Each row comes from the steps of one walk. Every step used is in the known rows, and no mark comes twice. Write the walk behind each row, first mark first.
Known rows:
q, t: [ 3.96 -1.94 -1.38 -0.13 -0.90  1.20  0.88 -1.68  0.59 -3.31  2.15  6.28
  0.47  0.20 -0.45 -0.96  3.77  1.89  0.38 -4.91  0.08]
n, t, q, l, m: [ 2.16 -5.43 -2.58  0.61 -2.21 -0.06  0.00  2.57 -0.52 -0.03 -0.05  1.90
  0.02  1.19 -2.90  1.15  3.45  1.55  1.43 -1.39 -1.35]
a, t, n: [ 2.02 -2.02 -1.15 -1.88 -1.17  0.66 -0.42 -1.69  0.88 -4.37 -1.69  6.08
 -0.56 -0.54  0.23  0.72  0.58 -0.43  0.20 -6.45 -2.12]
a, l, n, t: [ 1.60  1.01 -1.46  0.06  0.11  0.37 -1.24 -3.38 -1.14 -2.98  0.39  3.12
  2.54 -0.47 -0.35 -0.55  1.12 -0.67 -0.35 -5.72  0.12]
m, l, q, t: [ 4.19 -1.74 -1.41  1.74 -1.51  1.32  0.65  0.09 -0.47 -2.63  2.82  7.94
  1.10  2.17 -0.18 -0.39  3.35  1.95  0.66 -2.88 -1.30]
t, m, l, q: [ 3.62 -2.30 -2.87  1.03 -1.71  1.41 -0.76  1.96 -1.10 -2.46 -0.09  3.94
  0.20  3.74  0.66  0.25  2.14  2.05 -0.87 -0.78 -2.42]
l, q: [ 3.90 -1.21 -1.41  0.99 -0.12  0.81 -0.52 -0.21 -1.05 -3.99  1.17  5.09
  2.14  1.19  0.22 -0.43  1.60  0.33 -1.44 -3.15 -2.04]
n, l, m: [ 1.11 -0.90 -1.76  0.73 -0.71  1.04 -2.16  0.22 -1.76 -2.85  1.78  2.02
 -0.17  1.76 -0.56 -0.72  3.23 -0.56 -0.18 -2.34 -1.17]
a, l, q, t, m: [ 5.68 -3.30 -1.99  1.64 -1.83  0.40 -1.21 -2.59  0.99 -2.07 -0.01  5.88
  0.80  0.92 -1.17 -0.15  2.91  0.26 -1.86 -0.39 -1.33]
l, a, t: [ 3.15  0.04 -0.53 -0.26 -0.49  1.11 -0.33 -1.51 -1.48 -2.88  0.75  7.60
  0.65  0.06  1.10 -0.72  2.89 -0.84  0.62 -4.24 -0.53]
n, t, m: [ 2.46 -2.56 -4.03 -0.64 -1.42  0.06 -0.46 -0.54 -1.02 -2.56 -1.10  1.42
  0.76  1.23 -0.10 -0.03  3.11  2.10  1.34 -2.92 -0.13]
q, t, n, l, a: [ 2.45 -0.14 -2.03 -0.59 -1.04  0.43  0.32 -1.08 -0.41 -3.21  2.78  4.09
 -0.69  0.24 -0.94 -0.95  3.60  2.41 -2.34 -3.49  1.97]
t, a, l: [ 2.10 -0.44 -2.37 -0.55 -1.25  2.59 -0.06 -2.42  0.32 -2.30 -0.77  4.93
 -0.45  2.04  0.73 -2.53 -0.07 -0.43 -3.27 -5.08 -1.96]
t, n, l: [ 0.79 -1.03 -2.92 -1.62 -0.51  1.25 -1.12 -1.08  0.31 -4.71  0.33  0.97
 -0.84  0.91 -0.58 -0.19  0.72  1.38 -2.64 -5.11 -0.53]
a, t, q, l: [ 3.74 -5.30 -2.05 -0.76 -1.19  1.85  0.20 -1.00  2.20 -2.03 -0.56  4.25
 -0.79  0.13 -1.80  2.19  1.92 -0.18  0.52 -3.82 -2.45]
t, q, l, a: [ 3.83 -3.40 -1.85 -0.27 -1.13  1.71  1.23  1.84  0.14 -1.01  1.25  3.33
 -0.21  1.55 -1.67 -0.03  2.76  2.88 -3.06 -1.92 -0.16]
a, l, q, t: [ 5.09 -1.95 -0.78  1.80 -1.30  0.85 -0.92 -3.19  0.68 -2.74  1.43  7.87
  1.88  0.37 -1.25 -0.77  2.26 -0.20 -1.55 -2.58 -1.25]
t, a: [ 2.30 -0.35 -2.67 -0.81 -0.51  2.19  1.35 -0.45 -0.49 -2.98  0.38  3.95
 -0.23  1.82  1.56 -1.94  1.36  0.79 -1.88 -5.47 -1.67]
l, n, t, q: [ 2.03 -0.74 -1.95 -1.17  1.30  0.18  0.60  0.29 -0.30 -1.98  1.57  1.12
  2.00 -0.58 -0.02  1.83  1.55  0.32  1.30 -4.69  0.29]
t, n: [ 1.82 -1.80 -1.58 -1.81 -1.03  0.91  0.23  0.16  0.36 -4.42 -0.72  4.06
 -0.26  0.76 -0.04 -0.63  0.54  2.09 -2.30 -5.91 -1.25]

Which walk is each row?
[ 2.31 -2.74 -2.58 -0.67 -2.02  1.97 -0.90 -0.54  0.04 -2.38 -1.47  5.50
 -1.51  2.42  0.91  0.76  2.31  0.44  2.26 -3.22 -2.32] -> a, t, m, l
[ 3.90 -1.91 -1.38  0.60 -1.83  1.30  0.09 -1.80 -1.01 -2.55  0.49  6.44
  0.13  0.31 -0.82 -0.67  3.71  0.48 -0.70 -4.00 -0.90] -> q, l, a, t
[ 1.70 -0.77 -3.63  0.07 -2.30  0.66  0.01  2.05 -2.95 -0.58  0.18  3.68
  0.07  3.38  0.68 -1.00  3.80  3.70  1.09 -1.35  0.87] -> n, t, m, l, a
[ 0.18 -1.50 -1.84 -0.41 -1.28  0.23 -1.88  1.06 -1.05 -3.43  0.29  1.61
 -1.29  1.38 -0.95 -0.27  1.87  0.18 -1.60 -3.17 -1.42] -> t, n, l, m
[ 2.48  1.07 -0.30 -0.16  0.39  1.60 -1.22 -3.05 -0.35 -3.60  0.73  4.25
  1.42  0.02  0.09 -1.18  0.60 -0.83 -2.71 -5.63 -0.79] -> a, l, n
[ 2.60 -0.84 -2.73  0.61 -0.70  0.21  0.61 -1.54 -1.69 -3.30  1.25  0.89
  1.93 -0.47 -1.32 -0.13  3.41  1.85 -0.24 -5.85  0.20] -> q, l, n, t
[ 4.28 -2.47 -0.81  0.72 -1.91 -0.04 -0.60 -2.32  1.55 -3.31 -0.07  7.55
  0.75 -0.04 -1.63 -0.34  0.84  0.50 -3.10 -3.39 -1.41] -> a, l, q, t, n
[ 3.53 -2.85 -2.40 -0.90 -1.12  0.97 -0.98 -1.92  0.38 -3.17 -1.68  4.41
 -0.64  0.56  0.77  0.82  2.63 -0.61  1.49 -3.49 -2.04] -> a, t, m
[ 1.70  1.35 -0.96 -0.16  0.19  2.14  0.34  0.32 -1.51 -3.38  2.19  4.12
  0.63  1.99  1.24 -0.80  1.73  1.46 -0.56 -5.90 -0.98] -> m, l, n
[ 3.53 -3.05 -2.88 -0.07 -2.45  1.70  0.70  0.25  0.56 -1.86  0.91  5.40
 -1.55  2.70 -0.16 -0.44  4.16  3.68  0.99 -2.52 -0.38] -> q, t, m, l
[ 3.48  1.27 -1.34  0.21 -0.19  1.55  1.15 -3.81  0.42 -2.11  1.82  5.54
  0.28 -0.23  0.65 -1.96  1.91 -0.80 -2.53 -5.93 -0.35] -> q, t, a, l, n
[ 0.56 -1.77 -1.36 -0.42 -1.37 -0.01 -2.51 -0.74 -0.70 -3.38 -0.60  3.73
 -1.60  0.15 -0.56  0.99  1.89 -2.26  0.92 -3.68 -2.26] -> a, t, n, l, m
[ 3.03 -5.42 -1.49  0.44 -1.82  1.06  0.09  3.13  0.29 -0.54  0.19  3.05
 -0.94  1.73 -2.55  0.71  2.95  1.35 -1.11 -1.38 -2.31] -> t, q, l, m
[ 1.90 -1.75 -0.15  0.83 -1.82  1.08 -2.32 -0.52 -0.94 -1.78 -0.35  6.29
  0.12  1.74 -1.04 -1.69  1.54 -1.09 -1.30 -2.68 -2.19] -> a, l, m
[ 1.03 -1.30 -2.33 -1.68 -0.60  1.06 -1.69 -3.01  0.71 -4.80 -0.53  2.73
 -1.14 -0.28 -0.17  1.11  0.79 -1.17  0.01 -5.57 -1.51] -> a, t, n, l
[ 3.29 -2.22 -3.92  0.46 -1.27 -0.19  0.34 -0.88 -1.26 -2.61 -0.26 -1.09
  0.86  0.03 -1.32  0.47  4.01  2.58 -0.57 -3.61  0.01] -> q, l, n, t, m
[ 3.93 -0.11 -3.62  1.52 -0.28  1.24  0.59 -2.15 -0.42 -2.93  3.42  3.29
  0.57  1.12  0.40 -0.73  3.32 -0.35 -1.65 -2.68 -0.87] -> n, l, q, t, a
[ 4.24 -1.18 -2.46  1.70 -0.21  0.77 -0.73 -2.49 -0.17 -3.82  3.72  3.75
  1.48  0.46 -0.93  0.11  3.75  0.18 -0.49 -2.18 -0.28] -> n, l, q, t
[ 3.01 -3.41 -3.04 -0.08 -1.44  0.52  1.24  1.42 -0.74 -0.31  0.90  2.32
  0.86  1.05 -2.07  0.43  3.40  2.99 -0.66 -2.04  0.80] -> n, t, q, l, a
[ 3.43 -0.86 -1.51  0.47 -0.27  1.39  0.66 -1.07 -0.69 -3.98  1.50  1.91
  0.92  0.01 -0.99 -0.61  2.83  1.72 -2.81 -5.84 -0.95] -> q, l, n
[ 1.21  0.53 -2.30 -1.23 -0.51  0.90 -0.65 -0.08 -1.22 -3.71  1.25  2.05
 -0.45  1.15 -0.12 -1.11  1.72  1.73 -3.68 -3.65  0.82] -> t, n, l, a
